What can hang from each mark:
numod: puseg somada
kemi: numod zuba
dosu: negub numod
puseg: negub zuba
negub: kemi somada
gonipen: negub numod
zuba: dosu gonipen puseg somada

Every row comes from one small tree of marks. The marks that hang from a mark follow it in brackets, in alphabetical order. Every link used is in the known rows. Which tree was each row made from?
Known rows:
puseg{zuba}: [0.899,-0.202,0.235,2.022,0.163,0.387,0.044,0.310,1.038,-0.575,0.222,1.024,1.202,-0.732,-1.834,-0.583,-0.407,-1.265,0.391,-1.398,0.371,0.070,2.051,-0.568,0.267]
dosu{negub{kemi} numod}: [1.602,0.257,-0.036,-0.031,0.206,-1.690,0.405,0.125,-1.190,0.167,-0.357,-1.212,3.053,-1.534,-0.924,2.005,0.041,-1.772,0.320,-0.323,1.405,-0.262,-1.340,-0.103,5.640]
puseg{negub zuba{gonipen}}: [-0.239,-0.450,0.061,-0.086,-0.541,0.807,0.270,0.773,-0.610,-0.515,1.540,2.095,-1.255,-0.883,0.167,-0.004,1.888,-1.627,0.830,-0.925,-0.223,0.849,-1.568,-0.023,-0.718]
kemi{zuba{gonipen{negub} puseg}}: [-0.644,0.080,-1.159,0.150,0.295,1.172,0.717,-0.670,0.475,0.509,-0.722,1.587,-1.778,0.672,4.537,-1.437,-0.136,-2.416,-1.533,-0.025,-1.101,-0.865,-2.373,-0.881,0.752]
puseg{negub}: [0.295,-0.042,0.259,0.114,0.128,-0.500,-0.046,1.318,-0.159,-0.466,1.070,1.506,-0.501,-0.890,-0.349,0.527,-0.222,-0.636,1.691,-0.766,-0.403,0.126,-0.235,0.339,0.850]
gonipen{numod{puseg{negub{kemi}}}}: [-0.280,-0.281,1.028,-0.632,2.756,0.479,-0.520,0.157,-0.779,-0.621,-0.737,-2.007,1.097,-0.799,0.979,-0.017,-0.495,2.869,-0.197,0.767,0.628,0.278,-2.388,-0.170,1.085]
kemi{numod zuba{gonipen{negub}}}: [-0.810,0.243,0.739,0.295,0.961,1.293,1.624,-1.023,0.519,-0.234,0.560,1.139,-2.090,-0.740,5.602,-0.423,1.158,-3.049,-1.925,-0.113,-1.077,-0.538,0.013,-0.813,0.542]
zuba{dosu{negub} gonipen{numod} somada}: [-1.814,0.592,-1.010,-3.428,-3.969,-0.367,-0.734,2.309,-0.585,1.647,-3.563,0.954,-0.100,-0.147,1.366,0.091,1.828,2.308,0.563,3.713,0.328,1.370,-3.250,-0.708,2.725]
dosu{negub numod{somada}}: [0.829,0.946,0.042,-0.533,-1.626,-2.458,-1.403,0.695,-0.788,1.209,0.849,-0.235,0.813,-0.594,-3.165,1.861,1.143,-3.896,1.134,-0.654,1.400,0.291,-0.611,-1.511,1.665]
gonipen{negub{kemi somada}}: [1.960,0.208,-0.181,-0.199,0.866,3.076,0.995,-1.816,-0.481,0.087,3.256,-1.591,1.749,0.539,0.696,0.790,-2.955,4.591,1.138,-1.151,-0.167,-0.786,-1.288,1.981,0.955]
puseg{negub{kemi{numod}} zuba{somada}}: [1.085,-1.015,1.599,0.667,1.416,0.416,0.731,1.180,0.768,-1.698,3.005,-0.136,-1.020,0.777,3.318,1.939,1.306,0.531,0.204,0.570,-0.651,0.442,3.003,0.059,-1.370]
negub{kemi{numod{puseg}} somada}: [0.027,0.006,0.292,1.330,1.923,0.018,1.183,-2.749,-0.645,-1.140,0.783,-2.366,0.976,-0.287,-2.390,0.485,-1.023,0.472,-1.318,-0.057,-0.063,-0.266,0.395,1.434,-1.783]
negub{kemi{numod}}: [0.334,-0.122,1.183,2.343,1.046,-1.308,1.828,-0.309,0.373,-2.098,1.261,-0.370,0.463,-1.948,0.892,1.042,-0.236,0.329,-0.051,0.614,-0.286,-0.796,3.759,1.221,1.730]
numod{puseg{zuba{dosu{negub}}} somada}: [-0.582,1.093,-1.581,0.502,-1.752,-2.372,-2.067,-1.590,-0.187,1.627,-1.587,-2.411,-0.312,0.192,-8.805,-0.452,1.165,-2.504,1.893,-0.071,1.952,0.929,0.635,-1.664,-1.642]
dosu{numod}: [1.068,0.191,0.586,0.070,0.218,-1.780,-0.499,1.927,-0.293,-0.046,-0.643,1.078,2.179,-2.013,-0.882,0.607,0.393,-3.204,-0.718,-1.128,0.399,-0.359,0.210,0.166,1.314]
negub{somada}: [0.699,0.197,-0.223,0.413,-0.718,1.124,0.416,-0.579,0.019,0.228,1.127,0.858,1.299,0.042,-2.075,-0.065,-2.189,1.898,0.655,-1.082,-0.161,-0.082,-0.355,1.068,-0.333]
zuba{dosu puseg{negub}}: [-1.131,0.138,-0.826,0.095,-0.697,-2.845,-1.035,1.984,-0.048,0.096,-0.067,0.306,-1.119,-0.798,-3.137,-0.085,0.623,-3.473,1.676,0.617,-0.123,-0.075,-1.117,1.167,-0.990]
gonipen{numod{puseg{zuba} somada}}: [-0.198,0.198,1.099,0.909,0.629,0.320,-2.205,-0.225,0.750,0.388,-0.119,-1.385,0.534,0.425,-2.435,-1.101,0.085,0.731,-0.855,-0.075,1.469,0.696,0.553,-2.329,-2.992]
puseg{negub{kemi} zuba{gonipen}}: [0.609,-0.685,0.081,0.219,-0.065,1.074,1.309,0.445,-0.895,-1.298,2.099,0.837,-0.437,-1.028,1.549,0.443,1.288,1.835,1.251,-0.581,0.079,0.267,-0.737,1.233,1.186]
negub{kemi{zuba}}: [0.939,-0.497,0.428,2.037,0.908,0.607,1.747,-0.777,0.853,-0.792,-1.779,0.768,1.408,-0.528,2.028,-0.811,-2.489,4.598,0.571,-0.888,0.070,-1.340,5.026,0.301,4.992]
kemi{numod{somada} zuba{gonipen}}: [-1.451,0.279,0.840,1.265,-1.237,-0.907,1.108,-0.628,0.678,-0.454,0.918,2.062,-2.944,-0.447,1.908,-0.409,1.495,-0.977,-0.298,0.353,-0.748,-0.348,4.015,-0.660,-1.207]
numod{somada}: [0.497,0.704,-0.095,1.206,-1.737,-0.958,-0.504,0.794,0.379,-0.252,1.220,1.606,-0.229,-0.431,-2.666,0.251,-0.884,2.131,2.317,-0.233,-0.112,-0.305,3.750,-0.022,-0.871]
negub{kemi{numod zuba{puseg}} somada}: [-0.428,-0.717,0.749,2.589,1.901,-0.222,1.670,-2.235,1.077,-1.150,1.903,-1.095,0.124,1.072,2.922,-0.018,-2.043,-0.947,-2.082,-0.289,-0.443,-1.356,1.765,0.746,0.193]
kemi{numod zuba}: [-0.580,-0.267,1.335,2.169,1.333,-0.882,1.280,-0.493,1.643,-0.999,-0.885,0.988,-0.707,-0.869,1.844,-0.647,-0.344,-2.263,-1.404,-0.686,-0.451,-0.783,4.518,-0.981,1.333]
dosu{negub}: [0.339,0.633,-0.917,0.627,-0.819,-0.884,0.286,-0.463,-0.156,0.433,-0.878,0.497,0.696,-0.798,-2.642,0.568,-0.799,-1.893,1.485,-0.062,0.388,0.236,-0.620,-1.225,3.515]
zuba{dosu gonipen{negub{kemi}} somada}: [0.688,0.414,-1.588,-2.438,-2.630,1.243,0.739,1.329,-0.947,0.272,-0.868,0.405,-0.387,-0.043,2.951,0.322,0.692,6.263,1.726,2.432,-1.025,-0.316,-0.125,2.323,1.671]

Which tree is each row?
[0.796,-0.072,-0.515,1.644,0.213,0.347,1.655,-1.935,0.348,0.051,-2.114,-0.420,0.976,-0.167,1.225,0.073,-2.243,2.682,1.009,-0.599,0.722,-0.803,2.474,-1.195,7.062]
dosu{negub{kemi{zuba}}}
[-1.053,0.228,-0.446,-2.392,-1.068,1.309,-0.961,1.772,-0.520,0.237,-3.532,1.400,0.152,0.571,3.463,-1.000,1.075,2.531,-1.633,2.802,-0.595,1.023,-2.686,-1.222,-1.010]
zuba{gonipen{numod{puseg}} somada}
[-0.632,-0.055,-1.127,-1.259,-1.613,-2.308,-1.491,3.245,0.314,0.315,-0.770,1.162,-1.305,1.076,-0.472,0.364,0.826,-1.093,1.661,1.767,-1.031,0.283,-0.077,0.876,-1.793]
zuba{dosu puseg{negub} somada}
[-0.107,0.326,-0.829,-3.191,-3.654,-2.055,-0.847,4.033,-0.984,0.807,-2.588,2.062,0.527,-1.176,-0.267,0.364,2.629,-0.904,-0.116,1.337,-0.448,0.370,-0.780,1.472,0.466]
zuba{dosu{numod} gonipen somada}
[0.048,-0.257,-0.641,-0.875,-2.297,1.731,0.848,1.474,0.689,0.125,-2.764,3.854,-0.921,1.164,5.552,-1.152,-0.286,3.547,-0.155,0.808,-1.466,-0.121,2.838,-0.900,1.911]
kemi{zuba{gonipen somada}}
[-1.339,-0.666,1.236,1.127,2.064,-0.573,0.413,-1.315,1.000,-0.301,2.824,0.000,-1.792,1.477,1.668,0.323,-0.478,-5.691,-1.781,-1.146,-0.835,-0.313,-1.182,-0.384,-2.857]
kemi{numod zuba{puseg{negub{somada}}}}
[-1.978,0.350,-0.072,-1.401,-2.386,-0.654,-0.258,1.980,-0.361,0.353,-2.509,1.048,0.542,-2.310,-0.168,-1.120,1.262,1.705,0.061,2.179,0.448,0.380,-1.704,1.051,1.880]
zuba{dosu gonipen{numod}}
[-0.649,0.079,1.018,-0.001,-1.698,1.087,-0.836,1.030,0.485,0.205,1.815,1.217,-0.632,-0.091,1.229,-0.586,1.475,2.242,0.098,0.636,0.836,0.793,-0.228,-1.318,-1.747]
puseg{zuba{gonipen{numod{somada}}}}
[1.155,0.045,1.122,-0.432,1.806,2.226,0.423,-0.010,0.281,-0.278,1.350,-1.529,1.844,-0.743,4.464,0.414,-1.582,4.476,-0.048,0.717,0.565,-0.604,-1.612,0.033,3.132]
gonipen{negub{kemi} numod}
[-0.630,0.043,0.604,-0.619,0.667,2.594,1.665,-2.384,0.126,0.465,2.397,0.368,-1.562,0.593,3.464,-0.197,-0.179,-1.374,-2.221,-0.976,-1.068,-0.431,-1.939,0.233,-1.399]
kemi{numod zuba{gonipen{negub{somada}}}}
[0.593,0.415,-0.339,1.789,0.124,-0.381,-1.521,-0.951,0.360,0.013,0.151,-0.608,-0.112,0.433,-5.059,-0.891,0.190,-0.354,0.585,-1.215,0.790,0.311,2.715,-1.495,-3.638]
numod{puseg{zuba} somada}
[-0.268,0.346,-1.241,-2.554,-2.345,1.756,0.158,1.149,0.471,1.452,-2.817,1.903,-1.530,0.991,3.904,-1.297,0.175,4.255,0.396,1.090,-1.277,-0.261,0.674,0.124,1.414]
kemi{zuba{dosu gonipen{negub} somada}}
[-0.719,0.675,0.501,-0.066,0.113,-0.366,-2.029,0.189,0.187,0.415,-1.101,-0.929,0.221,0.077,-1.941,-0.774,-0.474,1.520,-0.315,0.991,0.773,0.419,0.073,-1.532,-2.378]
gonipen{numod{puseg somada}}
[0.141,0.043,0.998,3.007,1.725,-1.087,-0.023,-2.184,0.329,-1.512,1.759,-2.563,-0.655,-0.060,-2.862,0.326,0.951,-0.789,-0.405,-0.112,0.715,-0.108,4.540,-0.465,-3.257]
negub{kemi{numod{puseg{zuba} somada}}}
[0.538,0.008,0.252,-1.937,1.716,-0.578,-1.558,-0.156,-1.868,0.902,0.865,-1.469,1.209,-0.120,-3.541,0.882,0.070,-4.178,-1.257,-2.207,0.600,0.652,-5.452,0.464,-2.653]
dosu{numod{puseg{negub{somada}}}}
[0.155,0.171,0.091,0.850,0.636,-0.306,-1.982,-0.385,-0.156,0.081,1.614,-0.724,-1.484,0.609,-4.757,-0.132,0.983,-1.798,1.545,-1.518,0.512,0.833,0.624,-1.424,-4.460]
numod{puseg{negub zuba} somada}
[0.842,-0.289,1.358,0.701,2.624,2.390,1.941,-3.109,0.779,-0.372,3.315,-1.916,0.306,0.848,3.510,0.456,-2.400,1.860,-1.330,-1.332,-0.349,-1.191,0.990,0.771,1.013]
gonipen{negub{kemi{numod zuba} somada}}
[-0.480,0.246,-1.873,-1.603,-4.034,-0.398,-0.273,1.123,-0.294,1.199,-2.574,1.241,-0.455,0.674,-1.944,-0.036,2.320,0.139,1.307,1.597,0.329,1.301,-1.057,-0.743,0.987]
puseg{zuba{dosu{negub} gonipen somada}}
[0.062,-0.705,0.096,-0.894,-0.202,2.431,1.967,-1.447,-0.951,-0.062,1.649,1.032,-0.703,0.483,2.520,-0.136,-1.774,4.916,0.633,-1.095,-0.637,-0.392,-1.182,1.854,2.387]
puseg{negub{kemi{zuba{gonipen}} somada}}
[-0.751,-0.113,-0.219,0.216,0.041,-3.826,-1.041,1.886,0.651,0.781,-3.367,0.098,1.025,-0.903,-1.021,-1.101,0.469,-5.647,-1.915,-0.736,0.786,-1.079,0.770,0.074,1.576]
kemi{zuba{dosu{numod} puseg}}
[0.219,0.188,0.539,1.193,0.166,-0.235,1.914,-2.632,-0.510,-0.585,2.689,-2.028,1.181,-0.254,-1.450,2.048,-1.175,-0.477,0.233,0.126,0.467,0.014,-0.716,0.844,1.897]
dosu{negub{kemi{numod} somada}}
[0.076,-0.069,1.535,2.478,0.616,-1.010,1.365,-1.259,1.370,-1.250,1.480,-0.206,-1.286,-0.083,2.097,0.259,-0.735,2.762,0.554,-0.048,0.036,-1.223,7.160,0.048,1.098]
negub{kemi{numod{somada} zuba}}
[0.182,-0.099,-1.403,-0.393,-1.215,1.329,-0.440,0.425,-0.244,-0.139,-2.590,1.328,-0.510,1.155,0.776,-1.108,1.529,0.491,-1.082,0.764,-0.619,0.966,-0.014,-0.881,-2.745]
numod{puseg{zuba{gonipen somada}}}
[-0.040,0.126,-0.399,-0.691,1.121,0.726,-0.654,-1.228,-1.242,0.471,1.035,-0.845,0.092,0.494,-4.148,-0.091,-1.224,-0.889,0.467,-1.551,-0.341,0.598,-3.746,0.592,-2.799]
numod{puseg{negub{somada}}}
[-0.276,-0.625,1.165,-0.938,2.334,2.323,-1.707,-0.751,-0.247,0.659,1.606,-2.178,1.179,0.956,-1.911,-0.563,-0.502,-1.011,-1.819,-1.448,1.221,1.378,-5.383,-1.160,-3.716]
gonipen{numod{puseg{negub{somada} zuba}}}
[0.445,-0.544,-0.157,0.417,0.995,0.233,0.399,-0.624,-0.655,-0.756,3.366,-0.685,0.276,1.172,-0.210,1.102,-2.153,0.533,0.928,-0.414,-0.404,-0.451,-2.675,2.113,-0.545]
zuba{puseg{negub{kemi somada}}}
[-0.473,0.260,-1.585,-0.166,-2.323,-2.211,-1.089,2.473,0.835,0.245,-2.552,1.305,-0.272,0.785,-0.946,-0.380,0.019,-0.627,0.898,2.202,-0.860,-0.211,1.793,0.703,-1.064]
zuba{dosu puseg somada}
[-0.083,-0.177,-0.951,-1.248,-0.419,-0.556,-2.067,1.728,0.004,0.743,-1.980,-0.437,-0.661,0.830,-3.613,-0.585,1.719,0.257,1.008,0.275,-0.013,1.188,0.332,-0.514,-3.004]
numod{puseg{negub zuba{dosu somada}}}
[0.594,-0.185,-0.469,-0.234,1.733,1.324,0.257,-1.742,-1.604,-0.203,1.547,-2.001,0.732,0.323,-2.969,0.463,-1.802,2.609,0.869,-1.095,-0.010,0.089,-2.246,1.715,-0.685]
numod{puseg{negub{kemi somada}}}
[0.787,-0.738,-0.254,-0.677,1.575,1.238,0.101,0.100,0.125,-0.318,-2.257,-0.166,-0.470,1.804,3.057,-0.387,-1.422,4.789,0.216,0.034,-0.973,-0.113,2.602,-0.752,1.241]
numod{puseg{negub{kemi{zuba{somada}}}}}
[-0.457,-0.600,-0.050,0.334,1.098,0.549,-0.088,-0.592,0.694,0.438,1.488,0.605,-0.843,2.005,0.616,-0.552,-2.171,-1.927,-0.265,-1.679,-0.613,-0.320,-1.960,-0.233,-1.095]
kemi{zuba{puseg{negub{somada}}}}
[0.909,-0.702,-0.753,1.131,0.184,0.213,0.786,0.609,1.613,-0.752,-1.887,1.234,0.332,2.275,5.320,-0.584,-2.020,3.676,-0.326,1.294,-1.017,-1.184,4.345,-0.493,2.590]
negub{kemi{zuba{puseg somada}}}
[-0.023,0.252,0.376,1.850,0.566,-1.603,1.763,-1.657,-0.166,-1.131,0.393,-1.276,0.364,-1.276,0.068,1.886,0.185,-2.060,0.567,0.909,0.416,-0.109,1.123,-0.099,3.684]
dosu{negub{kemi{numod}}}
[-0.989,0.697,-2.010,-1.717,-1.995,0.428,-0.217,-0.673,-0.973,1.291,1.381,-0.440,-0.616,0.490,-1.433,-0.466,0.121,-2.098,-0.284,0.667,-0.631,-0.250,-5.989,2.361,-2.769]
zuba{dosu gonipen{negub{somada}} puseg}
[-0.556,-0.424,1.297,-0.065,2.642,0.872,-1.718,0.370,0.092,0.018,-0.291,-1.366,0.278,-0.116,-0.875,-0.754,0.734,-1.581,-1.367,-0.517,1.204,1.184,-3.449,-2.099,-1.956]
gonipen{numod{puseg{negub zuba}}}
[-1.945,0.189,0.098,1.278,1.152,-2.564,0.032,-1.243,0.842,-0.125,-3.964,-1.110,-0.707,-1.336,-3.359,-1.672,0.662,-3.132,-1.712,0.004,0.145,-0.382,3.763,-0.313,-0.479]
kemi{numod{puseg} zuba{dosu}}
[1.644,0.142,-1.056,-1.810,-1.323,2.975,1.219,0.709,-0.649,-0.378,0.664,1.351,-0.250,0.770,5.702,0.785,-0.115,6.652,1.025,1.766,-1.638,-0.307,-0.390,1.294,1.423]
zuba{gonipen{negub{kemi}} somada}
[0.901,-0.426,0.641,-1.133,2.243,0.333,-1.816,-0.384,-1.329,0.880,2.127,-1.988,1.549,0.273,-4.129,0.501,0.771,-5.201,-2.028,-3.289,1.111,0.968,-5.156,-0.393,-4.120]
dosu{numod{puseg{negub{somada} zuba}}}
[-2.082,-0.240,0.519,0.130,1.849,-0.686,0.794,-0.934,-0.513,-0.653,-1.422,0.668,-3.228,-0.637,1.710,-0.770,2.439,-4.676,-2.093,-0.062,-0.851,0.347,-1.090,-1.035,-1.822]
kemi{numod{puseg{negub}} zuba{gonipen}}
[0.325,0.197,-0.649,-2.343,-2.015,-2.227,-1.141,1.845,0.200,2.099,-4.679,0.169,1.149,0.479,-0.550,0.303,0.656,-1.380,-0.225,0.315,0.921,0.183,1.150,-1.634,4.250]
kemi{zuba{dosu{negub numod} somada}}
[0.538,0.861,-0.003,-0.123,0.010,-2.573,-2.071,0.678,-0.858,0.454,-0.639,-0.722,0.787,-0.573,-4.181,0.327,0.949,-2.956,-0.345,-0.998,0.886,0.009,0.414,-0.537,-2.398]
dosu{numod{puseg somada}}
[1.026,0.096,0.853,0.409,1.900,1.789,1.647,-2.317,-0.201,-0.725,4.673,-2.246,0.660,-0.008,1.200,1.559,-1.427,0.965,-0.444,-0.448,-0.403,-0.809,-0.668,2.041,-0.762]
gonipen{negub{kemi{numod} somada}}
[-0.331,0.035,-0.139,-0.750,0.795,1.573,0.485,0.268,-0.410,-0.470,1.186,-0.547,0.209,-0.128,6.372,-0.005,0.058,1.370,-1.611,2.444,-0.107,-0.561,-5.168,0.454,1.529]
zuba{gonipen{negub{kemi} numod} puseg}
[0.782,-0.115,-0.583,-0.214,-2.266,-0.132,-0.971,2.104,1.092,0.286,-1.767,0.994,0.822,0.386,-2.133,-0.591,0.361,1.958,1.293,0.453,0.121,0.385,3.447,0.192,-0.872]
puseg{zuba{dosu somada}}
[-0.202,-0.241,0.154,0.246,-0.396,-1.131,-0.857,1.445,0.123,0.083,0.504,0.112,-0.244,-1.261,-4.550,-0.262,0.997,-1.333,1.730,-1.144,0.629,0.476,0.680,0.650,-0.896]
puseg{negub zuba{dosu}}
